Every row comes from one small tree of marks. The marks that hang from a mark follow it in brackets, in the order of their numbers. Every link used is in the known rows. Which tree was each row made from?
Known rows
k_605(k_181 k_994): [-0.13  0.03 -0.21  0.12  0.16 -0.11  0.04  0.20  0.11  0.05 -0.14  0.15
 -0.05  0.42 -0.05 -0.51  0.18  0.10 -0.19  0.26]
k_994(k_462(k_747)): [-0.22  0.24 -0.18  0.15 -0.10  0.16 -0.11  0.19  0.08  0.09 -0.08 -0.11
 -0.06  0.21  0.09 -0.35  0.10  0.30  0.02  0.12]
k_605(k_994): [-0.16  0.20 -0.17  0.16  0.09  0.07  0.05  0.26  0.06  0.11 -0.32  0.13
 -0.02  0.36 -0.08 -0.31  0.12  0.18 -0.15  0.24]
k_994(k_462(k_747(k_163)) k_605(k_181)): [-0.07  0.06 -0.12  0.06 -0.05 -0.08 -0.08  0.16  0.26  0.07  0.04 -0.15
 -0.10  0.17  0.13 -0.48  0.13  0.35  0.05  0.00]
k_908(k_605): [-0.06  0.25 -0.10  0.02  0.13  0.13 -0.07  0.34  0.01  0.14 -0.17  0.16
  0.00  0.41 -0.07 -0.12 -0.09  0.33  0.03  0.14]
k_462(k_747): [-0.14  0.27 -0.20  0.14 -0.06  0.27 -0.06  0.14  0.07  0.08 -0.11  0.08
  0.01  0.38  0.10 -0.26  0.11  0.30 -0.05  0.27]
k_842(k_605(k_181(k_985) k_994(k_462(k_747(k_163))))): [ 0.02  0.14 -0.08  0.17 -0.01 -0.05  0.04  0.12  0.12  0.11 -0.03  0.08
 -0.30  0.22 -0.13 -0.32  0.02  0.23  0.08  0.10]
k_431(k_751): [-0.05  0.16 -0.35  0.07  0.06  0.10 -0.01  0.23  0.08  0.11 -0.09  0.20
 -0.01  0.40  0.17 -0.40 -0.07  0.25  0.08  0.15]
k_994(k_462 k_605): [-0.12  0.17 -0.11  0.02 -0.05  0.00 -0.11  0.32  0.14  0.15 -0.18 -0.10
 -0.03  0.14  0.09 -0.40 -0.01  0.40  0.12 -0.10]
k_679(k_431): [-0.15  0.16 -0.14 -0.01  0.00  0.01 -0.12  0.21 -0.15  0.15 -0.12  0.09
  0.02  0.26  0.18 -0.46  0.00  0.36 -0.10  0.09]
k_908(k_605(k_181(k_985) k_994(k_462))): [-0.06  0.15 -0.03  0.06  0.14 -0.12 -0.03  0.24  0.09  0.06 -0.12  0.09
 -0.21  0.40 -0.12 -0.33  0.01  0.12 -0.01  0.13]
k_679(k_181(k_163 k_985) k_431(k_751)): [-0.11  0.15 -0.13  0.10 -0.11 -0.20 -0.10  0.05 -0.07 -0.02  0.13  0.09
 -0.08  0.23  0.48 -0.51 -0.07  0.09  0.21  0.04]
k_842(k_605(k_994)): [ 0.00  0.26 -0.10  0.11  0.07  0.15  0.04  0.27  0.05  0.19 -0.26  0.16
 -0.14  0.25 -0.16 -0.17 -0.04  0.31  0.01  0.11]
k_994(k_462(k_747) k_605(k_181(k_985))): [-0.06  0.12 -0.09  0.04 -0.11 -0.07 -0.12  0.14  0.21  0.05  0.00 -0.09
 -0.16  0.22  0.17 -0.53  0.07  0.27  0.13 -0.03]
k_763(k_605): [-0.09  0.16 -0.28  0.11  0.15  0.22  0.00  0.22  0.11  0.15 -0.04  0.16
  0.04  0.41 -0.09 -0.29 -0.08  0.40 -0.02  0.11]
k_908(k_605(k_181(k_163))): [-0.08  0.11 -0.07  0.08  0.13 -0.10 -0.06  0.30  0.08  0.10  0.03  0.17
  0.00  0.48 -0.02 -0.23 -0.05  0.23  0.05  0.21]
k_605(k_181(k_163)): [-0.17 -0.02 -0.22  0.22  0.00 -0.20 -0.03  0.20  0.09  0.10  0.14  0.19
  0.11  0.47  0.10 -0.42  0.05  0.20  0.06  0.27]
k_994(k_462 k_605(k_181(k_163))): [-0.14  0.03 -0.09  0.08 -0.05 -0.24 -0.09  0.29  0.21  0.12  0.02 -0.08
 -0.03  0.21  0.14 -0.50  0.03  0.30  0.14 -0.04]

Write each row's tree
[-0.10  0.10 -0.03  0.13 -0.16 -0.18 -0.09  0.14  0.24  0.06  0.07 -0.08
 -0.14  0.25  0.20 -0.50  0.07  0.23  0.18  0.02] -> k_994(k_462(k_747) k_605(k_181(k_163 k_985)))
[-0.07  0.05 -0.21  0.20  0.14 -0.03  0.07  0.06  0.24  0.05  0.08  0.05
 -0.19  0.37 -0.13 -0.47  0.08  0.21 -0.07  0.15] -> k_763(k_605(k_181(k_985) k_994(k_462(k_747(k_163)))))
[-0.07  0.14 -0.04  0.06  0.19 -0.07  0.00  0.24  0.16  0.04 -0.09 -0.01
 -0.18  0.35 -0.12 -0.30  0.10  0.17 -0.11  0.19] -> k_908(k_605(k_181 k_994(k_462(k_747(k_163)))))
[-0.10  0.16  0.04  0.15  0.08 -0.17 -0.01  0.21  0.16  0.04 -0.04  0.05
 -0.22  0.42 -0.06 -0.30  0.05  0.06  0.01  0.21] -> k_908(k_605(k_181(k_163 k_985) k_994(k_462(k_747))))
[-0.21  0.24 -0.12  0.17  0.02  0.09  0.01  0.22  0.13  0.07 -0.28 -0.07
 -0.14  0.25 -0.04 -0.37  0.20  0.16 -0.15  0.20] -> k_605(k_994(k_462(k_747)))
[-0.20  0.05 -0.07  0.32 -0.08 -0.31  0.03  0.08  0.19  0.01  0.04  0.04
 -0.21  0.38  0.03 -0.53  0.19 -0.04  0.01  0.29] -> k_605(k_181(k_163 k_985) k_994(k_462(k_747)))
[-0.18  0.08 -0.17  0.12  0.08 -0.10  0.00  0.16  0.17  0.01 -0.09 -0.04
 -0.16  0.31  0.00 -0.56  0.26  0.08 -0.19  0.22] -> k_605(k_181 k_994(k_462(k_747)))
[-0.21  0.00 -0.08  0.32 -0.05 -0.38  0.03  0.13  0.15  0.05  0.03  0.07
 -0.17  0.38  0.00 -0.53  0.13 -0.01  0.05  0.24] -> k_605(k_181(k_163 k_985) k_994(k_462))
[-0.21  0.18 -0.19  0.21 -0.11  0.10 -0.06  0.15  0.10  0.10 -0.02 -0.13
 -0.05  0.19  0.06 -0.30  0.11  0.35  0.05  0.14] -> k_994(k_462(k_747(k_163)))
[-0.15  0.03 -0.16  0.19  0.02 -0.23  0.01  0.12  0.10  0.04 -0.07  0.07
 -0.20  0.34 -0.04 -0.57  0.13  0.04 -0.02  0.18] -> k_605(k_181(k_985) k_994(k_462))
[-0.10  0.04 -0.22  0.15  0.20  0.02  0.07  0.13  0.26  0.05  0.05  0.00
 -0.14  0.34 -0.13 -0.47  0.12  0.24 -0.16  0.15] -> k_763(k_605(k_181 k_994(k_462(k_747(k_163)))))
[-0.14  0.04 -0.14  0.24 -0.01 -0.21  0.04  0.04  0.16  0.00 -0.01  0.02
 -0.24  0.33 -0.03 -0.54  0.20  0.05 -0.05  0.23] -> k_605(k_181(k_985) k_994(k_462(k_747(k_163))))
[ 0.00  0.06 -0.16  0.03 -0.01 -0.10 -0.06  0.19  0.11  0.11 -0.06  0.19
  0.00  0.38  0.11 -0.44 -0.04  0.30  0.13  0.03] -> k_994(k_605(k_181(k_985)))
[-0.06  0.04 -0.12  0.07  0.01 -0.16 -0.04  0.26  0.18  0.13 -0.02  0.14
  0.08  0.38  0.14 -0.41  0.00  0.30  0.09  0.08] -> k_994(k_605(k_181(k_163)))
[-0.11  0.03 -0.20  0.19  0.21 -0.06  0.09  0.19  0.23  0.08  0.04  0.15
 -0.05  0.46 -0.11 -0.43  0.06  0.19 -0.13  0.22] -> k_763(k_605(k_181(k_163) k_994))
[-0.05  0.15 -0.04  0.17  0.01 -0.07  0.03  0.21  0.16  0.12 -0.03  0.04
 -0.22  0.24 -0.08 -0.32  0.06  0.20  0.03  0.14] -> k_842(k_605(k_181(k_163) k_994(k_462(k_747))))
[-0.04  0.04 -0.11  0.12 -0.05 -0.21 -0.05  0.19  0.15  0.12  0.01  0.19
  0.02  0.41  0.14 -0.42 -0.04  0.26  0.18  0.08] -> k_994(k_605(k_181(k_163 k_985)))
[-0.10  0.05 -0.14 -0.01 -0.01 -0.13 -0.11  0.28  0.17  0.11 -0.05 -0.08
 -0.05  0.18  0.11 -0.53  0.03  0.34  0.09 -0.09] -> k_994(k_462 k_605(k_181))
[-0.17  0.03 -0.17  0.18  0.08 -0.14  0.03  0.13  0.19  0.01 -0.04 -0.05
 -0.16  0.28 -0.03 -0.53  0.27  0.10 -0.18  0.24] -> k_605(k_181 k_994(k_462(k_747(k_163))))
[-0.12  0.09 -0.05  0.09 -0.10 -0.13 -0.09  0.21  0.27  0.07  0.04 -0.14
 -0.09  0.22  0.20 -0.50  0.11  0.27  0.08  0.03] -> k_994(k_462(k_747) k_605(k_181(k_163)))
[-0.20  0.21 -0.13  0.22  0.02  0.04  0.04  0.20  0.14  0.08 -0.24 -0.08
 -0.13  0.23 -0.06 -0.34  0.20  0.18 -0.14  0.21] -> k_605(k_994(k_462(k_747(k_163))))
[-0.08  0.05 -0.12  0.04 -0.07 -0.17 -0.11  0.21  0.15  0.10 -0.02 -0.03
 -0.10  0.21  0.12 -0.53 -0.01  0.30  0.18 -0.09] -> k_994(k_462 k_605(k_181(k_985)))
